Every row comes from one small tree of marks. Brackets hold a mark, then the marks that hang from it, in the order of their numbers. Every link used is in the known rows. Which tree was each row made from?
Known rows
[q239 [q132 q474]]: [ 30 -28   1 -13  20 -14   3 -10   4  16  -4 -10  13 -10   6   4  20 -14
  16  17  24   8  -5 -22  38 -41  13 -21   5  11  36   8   9  37  20 -12
   6  -5]
[q602 [q610 q229 [q386 q959]]]: [ 22  -8  19 -33  31 -24  -9  15  55 -28  34  -4  -7  26 -10  16 -21 -26
  32   5  17  20 -10  32 -10 -18  -8  -6  21  -5 -18  17 -51   6 -18  24
  45  33]
[q610 q229 [q386 q959]]: [  7 -11  24 -19  16 -24 -16   7  36 -21  30  11   4  22  -1   8 -11 -17
  33 -10  19  21 -18  12  -8  -6  -8  13   1  12 -27  16 -40  11 -15  28
  28  33]
[q602 [q610 [q386 [q959 q211]]]]: [  9 -14  16 -18  19  13 -20  -6  36 -31  14  -7  17  15  -1  26 -15 -14
  12  11  22  -9   1  14 -17 -12   8  -6  27 -31 -36   1 -47   1 -20  19
  26  -6]
[q474 [q239 q132]]: [ 14  -1  -7  22  24 -15   2  -3  -3   1   3   2  23  16   5   9  16 -30
  19  16  -3  34  17  -6  11 -17  21  -8   9   4  14 -16   7   2  -4 -27
  15   8]
[q165 [q959 [q132 q943] q211 q386]]: [-32  21   4  11   2  -6 -66   0  27   0  -9  32   3  31  48   1  -7   6
  32  14  -1   1  37 -27  36 -11  23  18  16 -10   1  -7 -24  19  11   2
   4 -32]
[q959 [q132 [q474 q239 q943]] q386]: [-34  29  11 -19  38  11 -27   3  37 -30   4  35 -10   1  40  -6  30 -10
  44  24  11  68  13 -17  39 -32 -14  12  48  -1  57  17 -22  10  39 -50
  37 -18]
[q943 q99]: [-10   2  -7   8 -16   7  -9 -11   7   2 -11  -6  -5  -7  -4  -1 -23  18
  13  16   5  -9  -7  11  11  -6  -2   6 -10   3   1   4   3   8 -15  -4
 -19   7]
[q386 [q959 [q132 q239] q211]]: [-34  12  -3 -23 -10   4 -27   7   2   4 -10  11 -13  43   2  37   5 -18
  32  24  -5  16  21 -32  -5 -22   3   3   3  -9 -16   6 -36 -10 -32  -3
 -16 -31]
[q610 q229 q386 q602]: [ -8   0  -1   2  22 -29 -31  -5  46   3  29 -13  -5  24   5   4 -30   6
  21 -19  -4  23  -1  17  -4 -39 -11  15  30  10  -6  18 -17  12  -8  21
  25  46]
[q229 [q610 [q386 [q959 q132 q211]] q602]]: [ -5  39 -15 -11  35 -23 -52  14  35  -1  33 -19  -6  20  17  38  -2 -11
  -1  18  30  16  39  -7 -13 -37 -11   1  38   8 -27   8 -42  -1 -40   4
  -7  -3]
[q211 [q959 [q132 [q239 q474]]]]: [-18   4 -15  -6 -25 -19 -35  21  13   2 -30   3 -14  34  12  42   2 -18
   6  12 -36  10  10  -7  20 -45 -11 -11  43   5  32  -8 -20  28 -16 -44
  -8  12]
[q474 q132 [q239 q943] [q610 q229 q386]]: [  0 -11  34  -5  35 -35 -25  -6  39 -25  13  -4  -1  16  20   8 -45 -50
  12 -19 -13  52  22  56  -2 -34   9  35  43 -11 -26  16 -11   9 -37  -2
  84  53]
[q239 [q943 q99]]: [  2 -10   5  13  -1  18 -23 -13  -3 -22 -14   8   1 -23  13   3 -34  16
  -1  14   3  13  -8  21  22   4   2   8 -12   1   4 -14 -12  26 -23 -16
   3  13]
[q959 q386]: [-10   3  18 -14  21  10 -25 -18  -4  -1   5  23  11 -14   5  10  -4  -1
   0   0  -4  16   0   3  12  15  13   4  16 -13   3  10 -16  -9  13 -22
   6  -7]
[q165 [q959 q132 q386]]: [-15  19   4  -7  23 -21 -51  -4  15   6   5  23 -16   9  36  10   2 -14
  24  20   2  17  41 -10  30  -3  13   5  20  11   6   6 -27   6   5 -27
  -6  -2]
[q229 [q610 [q386 q959]]]: [ 18  17  -1 -31  24 -25  -2  21  27 -24  24  -7   7  -1  -4  20  -7 -27
 -11  12  33   5  -2  10 -15   8 -15  -5  22   4 -33   7 -31   2 -28  -1
   4  10]
[q132 [q474 q239 q943]]: [-21  12   3 -10  24  16  17  17  43 -23  -4  17  -5  10  25 -20  31 -13
  32  18   5  33 -12 -15  18 -23 -36  10  31   1  38   4   7  18  18 -13
  41  -8]
[q610 q229 q602]: [ -8   9  -5  -7  26 -21 -15   9  28  27  20  -8 -22  25   5  -1  -9  -2
  17  -8 -16  25  -1   2  -4 -28 -26  11  13  17  10  14  -3   2 -18  21
  21  35]
[q229 [q610 q386]]: [  7  18 -15 -15   9 -23 -12   8  22 -16  15 -15  14 -14 -13   8 -19  -6
 -18  -4  21  -6  11  29  -5  -5   1   5  28  -7 -16   8 -11   4 -14 -14
  -5   9]
[q610 q229 [q386 q959] q602]: [  5   3  14  -9  37 -34 -24   7  53  -1  39  -6 -11  37  13  18 -16 -15
  30  -6   8  33 -13   0 -16 -23 -24  10  24  22 -22  18 -37   8 -22  36
  30  46]
[q229 [q610 [q386 q959] q602]]: [ 12  31 -10 -24  47 -35 -11  22  40  -2  37 -20  -8  10   9  31 -12 -23
 -12  19  18  18   3  -3 -23  -8 -32  -7  44  14 -25  12 -27  -2 -32   8
   4  20]
[q386 [q959 q132 q211]]: [ -8   6   9   0   3   8 -34   6  -1  -2   9   7  -3  20  13  18  26  -9
  20  13  25   7  21 -26  -2 -15   5   1 -11   6 -16  -3 -32  -5 -19  15
  -5 -25]
[q132 [q474 [q610 q386]] q943]: [  4 -19  15 -10 -16 -26   6   0  62 -18   0 -13   3   7  27   1 -26  12
   4   6  16   4 -21  -5  25 -49 -18  10  49 -31   6  20  12  30  45  14
  37  -9]
[q602 q610]: [ 11   1  -3 -19  14   0   7   6  18  -6   3 -13 -12   4  -8   5 -12  -9
  -2  15  -2  -4   5  21  -2 -10  -1 -21  19 -18  11   2 -11  -4  -3  -3
  14  -1]
[q132 q239 q474]: [-29  -7  -9 -40 -11  -3  19   3  22  11 -36   5 -12  13   9  11 -10  -5
  22  11 -18   5 -13 -23  21 -30 -18  -4  25 -16  24  15   4  20   7 -15
  -8 -21]
[q165 [q959 q132 q211 q386]]: [-28   9   6  -6  15   6 -72 -14  11  11  -5  22   1  13  33  15   8  -9
  23  13   3  -2  49 -11  28 -12  24  18  14  -8  -9   0 -31   8  -4 -15
  -5 -21]
[q229 [q610 [q386 [q959 q132]] q602]]: [ 10  48 -15 -16  42 -47 -33  26  42  -5  41 -23 -26  19  20  32  -6 -16
  -2  27  30  34  29  -6 -11 -32 -26 -14  45  27 -12  12 -40  -5 -27  -4
  -7  16]
[q959 [q132 q239 [q474 q943]] q211 q386]: [-66  13   5 -47   9  36 -54 -20  24 -10 -14  25 -15  14   8  17   9   0
  44  24   0  37  13 -30  34 -42   6  18  39 -28  37  33 -37  15  20 -42
  15 -40]
[q229 [q610 [q386 [q959 q132 q211]]]]: [  1  24  -5 -19  14 -12 -45  15  18 -22  23  -7  10   8   1  29   4 -12
   0   9  46   2  33   6  -5 -18   6   5  16  -1 -31   6 -45   2 -31  -1
  -6 -16]
[q610 q229 q386]: [ -3 -16  11  -5   1 -17 -25  -5  31 -16  19   1  12  12  -7  -5 -25   3
  25 -25  10  11  -7  30   5 -21   8  20   7   0 -14  17 -24  15  -2  13
  25  33]
[q239 [q943 q132 q474]]: [ -5  -8   1 -25  15  -2  14   8  15  -9   9  26  30 -17  16  -5 -31 -14
 -17   3  -1   2  -1 -16  10 -11  18  -8 -42  14  11  19 -23  33 -54  -1
  12  27]
[q211 q959]: [ -5  -8   8  -1   0  -9 -14   8  20  -2 -10   7   9  -6  -5   6  14  -4
  -1   0 -13 -17  -2   2   1 -12  -9   6  15  -1  20  -2   7  14 -14  -1
  -7  17]
[q959 [q132 [q943 q99 q474]] q211]: [-44  24  -3  23 -43   9 -28   0  30 -11  -9  10  22  26  25  -9 -26  48
  27  29  24 -16  -5 -14  28 -52   3   5 -29   7  31  11 -16  39 -21  24
 -13 -21]
[q474 [q239 q132] [q610 [q386 q959]] q943]: [ 20  -6  25  -5  44 -29 -13   0  46 -37  55 -10   4  36  -7  31  20 -66
  21  44  33  62   1  -6 -18 -22  -4  10  43   1 -18   8 -28   0  -2 -20
  70  35]

Which tree is each row?
[  3 -14  -2  -7  14   5 -14 -16  24  -4   6 -13  -9  -9  -9  -7   9  -5
  37  49  42  18 -17 -18  39 -41   0  -3   0  22  53  21  -2  52  12 -23
  12  14]  [q239 [q132 [q474 [q943 q99]]]]
[-13 -17  -2   4   7 -15 -13 -11  49 -24  -3   3  15 -11  12  12 -70 -15
   2  13 -10  25  22  27  13 -24  17  30  18 -29 -38   9  -7  11 -44 -31
  24  39]  [q474 [q239 [q943 q99 q132]] [q610 q386]]
[ 11  33 -11 -36  46 -45 -19  27  60   2  25 -19 -23   5  38  26   3 -12
   8  25  39  32  18 -20  14 -56 -40 -18  57  28  15  25 -31  20  -9  -4
  -3   3]  [q229 [q610 [q386 [q959 [q132 q474]]] q602]]
[  9 -13   5 -22  14 -18 -17   0  48 -24  22 -11  -1  14 -18  -1 -37  -4
  23 -11   5   8  -1  53   2 -32   6   1  27 -17   0  18 -35  10  -5   9
  40  29]  [q602 [q610 q229 q386]]
[ 22 -24  11 -31  27 -14  -1  -7  32   2  31 -24 -17   0 -11  10  29 -39
   3  40  36  28  -5 -21  23 -51  -8  -2  27  -1  38  29   7  32  30 -19
  52  11]  [q239 [q132 [q474 q610 q943]]]
[-17  16  14  -7   5 -10 -26   2  29 -10 -12  28  -6  -1  47  -5  -4  26
  32  10  12  33   0 -29  55 -32   4  -6  26  -4  55  15 -13  25  55 -17
  10 -37]  [q959 [q132 q474 q943] q386]
[ 17   6  14 -25  25 -38 -29  17  52 -33  38  -6 -23  31   0  15 -19 -19
  42  13  29  34  14  25   2 -39   0 -13  20   9  -2  19 -66   4 -12  13
  35  27]  [q602 [q610 q229 [q386 [q959 q132]]]]
[-25  -7  12 -14  20  17 -50 -17  10  14 -11  25  20   7  24  13   5 -15
  10   4 -10 -15  22  -6  16  14  18  24  17 -23 -23  -2 -18   9 -11  -2
   5 -15]  [q165 [q959 q211 q386]]
[-40   2  -4 -68  22 -24   0  12  75  26  21 -21 -64  49  -2  17  -6 -29
  27  30 -23  50 -15 -17   3 -72 -64  22  62 -12  34  54  -3  14   0   2
  61  30]  [q132 q239 [q474 [q610 q229 q602] q943]]
[ -5  13  -6 -16  -8 -15 -12  25  -1  -5 -11   6 -29  52  26  48   1 -37
  15  26 -11  38   0 -27   7 -21 -19 -23  25  19  -3  -9 -48  14 -15 -29
   3  -7]  [q386 [q959 [q132 [q239 q474]]]]
[  1  19   7  -2  32 -46 -47  12  52  -3  44  -6 -28  44  21  21 -14  -8
  40   3  15  50  12  -5  -2 -47 -17   5  25  37  -6  22 -48   5 -14  24
  23  41]  [q610 q229 [q386 [q959 q132]] q602]
[ -1   7  24 -30  41 -33 -32   9  77 -10  73 -21 -41  45  -4  20  -4 -39
  17  19  19  54 -15   2 -30 -34 -50  28  47  11 -23  38 -37  -1 -13  29
  77  64]  [q474 [q610 q229 [q386 q959] q602] q943]
[-26  10  13  -3   7  24 -65 -24 -13   3   2  23  15  -5  12  16   7  12
  10  -3   9  12  34  -1  20 -14  34  13  10 -22   2   9 -29 -11  11 -26
  -3 -29]  [q959 q132 q211 q386]
[-29   3 -19  -1 -31  17 -40   2 -15   5 -30  -2  -2  46  17  39  -7  -9
   6   3 -21   7  19  -9  16 -40   9  -3  25 -15  -4 -13 -30  16 -15 -30
   0 -25]  [q959 [q132 [q239 q474]] q211]
[-52  29   5 -10 -10 -27 -49   8  36  -7 -25  37  -8  26  11  25 -18   5
  34  23 -40  30  12 -22  27 -24   8   8  43 -22  47  10 -20   7   8 -37
 -15 -15]  [q211 [q959 [q132 q239 q943] q386]]
[ -9  -7   3 -13  -1 -20 -18  15  39   1 -23   8  -8 -11  21   2  28   7
  22   6   5  -3  13 -18  40 -57 -18  -5  25  12  60  12   7  35  12 -12
 -13   0]  [q211 [q959 [q132 q474]]]
[-11   2   1 -20  34 -20  24   8  56  29  -4 -17 -18  23  48  14  13 -18
  -1  18 -22  33   5 -14  12 -60 -58   8  70 -17  20  13  31  -2  14  -2
  40   3]  [q132 [q474 q239 [q610 q602]]]
[ 22 -21   8  17  21  -9 -19 -17   5 -14   1 -10  11  -4   9  26 -19 -29
  -2  39  -1  48  12  24  28 -28  11   9  18 -11   4 -18   4  17 -24 -44
  37  23]  [q474 [q239 q132 [q943 q99]] q610]
[ -3  25  18  19   1 -46 -10  22  62 -39  21   3  -9  52  41  18 -11 -17
  27  27  13  53  17 -12   0 -36 -17  10  46  -7 -17  -2 -21 -12  14   3
  43  -2]  [q474 q239 [q610 [q386 [q959 [q132 q943]]]]]
[-21 -12  -4 -10 -39  -7 -54 -17  15  -8  -9 -24   0  44   8  57 -33 -17
 -11   2  -9   9  24  16   9 -64   8  14  62 -40 -35   4 -33  12  -3 -33
  26  -7]  [q959 [q132 [q239 [q474 [q610 q386]]]] q211]
[-38  25  11  19 -12 -14 -66  -4  38 -10 -17  29   0  -4  18   4 -19  33
  37  30  -7  11   5  -5  43 -23   5  14  19  -4  50   9 -13  23   8 -24
 -21   1]  [q211 [q959 [q132 [q943 q99]] q386]]
[-37  10  10 -28  27  20 -67  -7  43  -7   0  28 -11   9  42  -2  32 -10
  42  28  24  13  28 -31  45 -32   0  20  31  -3  29  18 -31  39  20 -16
  25 -23]  [q165 [q959 [q132 [q474 q943]] q211 q386]]
[-25  37   6  10 -14 -36  18  31  51 -15  14   9   4  47  41   1  -1  -2
   7  30  -1  35   9 -13  11 -58 -26   2  19  -1  34  11   0   4   0   1
  40  -6]  [q959 [q132 [q943 [q474 q239 q610]]]]
[-41  25  19   0  -6  12 -44  -8  20 -13   6  38  40  19  34   2  -7  28
  13  10  12   9   4 -20  30 -32  20   4  -4 -10  34  18 -34  21   6   2
  15 -34]  [q959 [q132 [q943 q474]] q211 q386]
[-24  15   0  16  -4 -28  -5  35  63 -18 -37  28   2  22  53 -13  24  11
  46  17 -14  21   9 -30  49 -59 -28   1  42   4  73 -10  20  34  23  -6
  10 -16]  [q211 [q959 [q132 [q474 q239] q943]]]
[  2  30 -21 -11  32 -31 -21   7  36   4  26 -29   1  -1   2  18 -25  -3
 -21   4   6   7  15  18 -13 -24 -17   1  51   0 -10  11 -10   1 -20  -7
  -2  23]  [q229 [q610 q386 q602]]
[-55  16   3 -25  -5  18 -59 -24 -10   9 -20  23   3  19   1  36 -17   3
  23  10 -20  23  35  -8  16 -21  30  15  23 -36   1  15 -35 -13  -6 -42
 -17 -37]  [q959 [q132 q239] q211 q386]
[-19   5   8 -15  14 -12 -11  -8 -11  -1 -25   1 -22   9   8  19 -44 -38
   8   9 -34  27  14   7  -4  -2  18   3  13  -3  -4  10 -11  12 -45 -17
  12   8]  [q474 [q132 [q239 q943]]]
[-23   6   4   4 -23  10 -23  13  40 -10 -26  12  -7  21  44  -3  -2  32
  53  36  36   0  -7 -43  43 -46 -16   2  -8   7  22  10 -14  41   1  30
  -9 -43]  [q386 [q959 [q132 q474 [q943 q99]] q211]]
[ 34 -47  16 -16  13  -9 -16 -26  12   0  -4 -20  -1 -28  12  20 -18 -16
  -7  40  26  24  -9   7  54 -52   2  -6  13  -6  28   6   7  53   2 -32
  31  13]  [q239 [q132 [q474 q610]] [q943 q99]]
[-19   5   7  -8  16  15  -4  18  27  -8 -18  21   8  27  52   8  44 -12
  44  16  19  26  18 -37  24 -43 -20   2  18   0  12  -6 -16   9  -4   4
  14 -40]  [q386 [q959 [q132 [q474 q239]] q211]]
[-16  -2  -5   5 -26   1  11   7  41  -4 -32   5  -5  -2  29 -19 -27  39
  35  26  12  -7 -32 -17  44 -29 -24   0   2  -1  39  10  18  44  21  15
  -6 -19]  [q132 q474 [q943 q99]]
[  8 -16 -16  -8  15 -10 -23  -1  26  26   0 -20 -22  -1  33  32 -60 -23
 -35  22 -23  19   5   3  16 -35 -16  -1  24  -2 -15   8 -10  31 -45 -23
  28  50]  [q239 [q474 [q610 q602]] [q943 q99 q132]]
[-35  19 -19  35 -33  -8 -54   7  37   1 -27   5 -12  39  36 -10 -23  28
  47  37   8 -24  32 -17  35 -31   6  22 -11   6   0 -11  -5  36 -18  21
 -21 -22]  [q165 [q959 [q132 [q943 q99]] q211]]
[ -2 -14  21  -2   4  14 -31 -11  17 -24  11   7  29  14   4  21  -3  -3
  15  -5  27  -8  -6  -5 -13  -4   9  11   6 -13 -47  -1 -34   7 -19  26
   9  -5]  [q610 [q386 [q959 q211]]]
[  0  28  14 -11  36 -37 -46   5  64 -19  69 -26 -53  38  11  36   3 -28
   9  42  32  57  15 -17 -25 -48 -36   8  58  18 -14  30 -43  -7   1   2
  47  37]  [q474 [q610 [q386 [q959 q132]] q602] q943]
[ 13 -24  20 -21  21   4  15   6  29 -21 -15   8   4  -9  48   8   4 -26
 -15   9 -10  41   0   5  33 -34 -32  13  46 -26  16 -12  15  20  10 -22
  61  -6]  [q132 [q474 [q239 q943] q610]]
[ 26 -15   8  25  38  -5 -14  -4 -17 -26   1  14  30   3  20  12   7 -31
   4  15  -6  55  15   2  24  -9  28  -7  10   7  15 -35  -7  17 -14 -39
  35  10]  [q474 [q239 q132 q943]]
[-20   6  -1 -32   1  -3 -34  -1  39 -26   0  -8 -11  46  -5  49 -30 -18
  33  31   4  13  28   2  -9 -39  18 -10  40 -35 -26  10 -65  -5 -28 -10
   5 -21]  [q602 [q610 [q386 [q959 [q132 q239] q211]]]]
[ 31 -25  29   4  14 -21 -37 -17   8 -25   7 -25   1  -1  31  34 -47 -48
 -36 -17   2  25   3  43   5 -25  12   5  52  -5 -33   5 -21  36 -19 -17
  71  41]  [q239 [q474 q132 [q610 q386]] q943]
[-36  31  11   2  17  -8  -4  -7  38   1   9 -25 -37  20  -1  -3 -19 -39
  28  41  -1  29  16  25 -18 -26 -20  32  31  -3  -3  37  13 -10 -35 -10
  43  34]  [q474 q132 q239 q610 [q943 q99]]
[ 11 -36   6 -51  21 -11  15   5  30   8  -5   3  -8 -31  22   1 -23 -27
 -19   6   0  10  11 -17  29 -30  -2   6   5 -21   5  26   6  28 -13 -12
  32   9]  [q239 [q943 [q132 [q474 q610]]]]
[-19  12  18  -8  16 -12 -61  -5  15  -4   1  28   5 -15   8  18  15   2
  11   2  -7  17  24   0  26 -17  14   4  31  -1  37  10 -21   1   7 -37
 -10   6]  [q211 [q959 q132 q386]]
[-41  21  -6 -14 -29 -14  29  19  33  -7 -15  19  11  46  11   4 -32   5
  15  25 -24   4 -33 -29   2 -23 -14  -7  -2  -4  29  14  -8  25 -14  11
   3 -12]  [q132 q239 [q943 q474]]
[-13   7  10   0  24 -20 -66   1  44   0  36  -4  -8  48  18  25  -8  -2
  38  -6  18  33  23  -7  -6 -54  -5  17  20  16 -21  15 -52   7 -28  35
  21  23]  [q610 q229 [q386 [q959 q132 q211]] q602]
[-16  21  -2  24 -17 -32 -33  24  34 -14  -9  14  -7  16  15  -3   5  17
  21  13  -8   4  13 -19  23 -33  -3   1  12  10  44  -5  -1  20   7   0
  -7  -1]  [q211 [q959 [q132 q943]]]
[ -5  -7  11 -24   8  12 -17   9  15   1  -9  11  -2  12  34  12  32  -2
  29  15  34   7  12 -38  27 -40 -11  -4   1   5   8   8 -21  20   2  17
   0 -38]  [q386 [q959 [q132 q474] q211]]
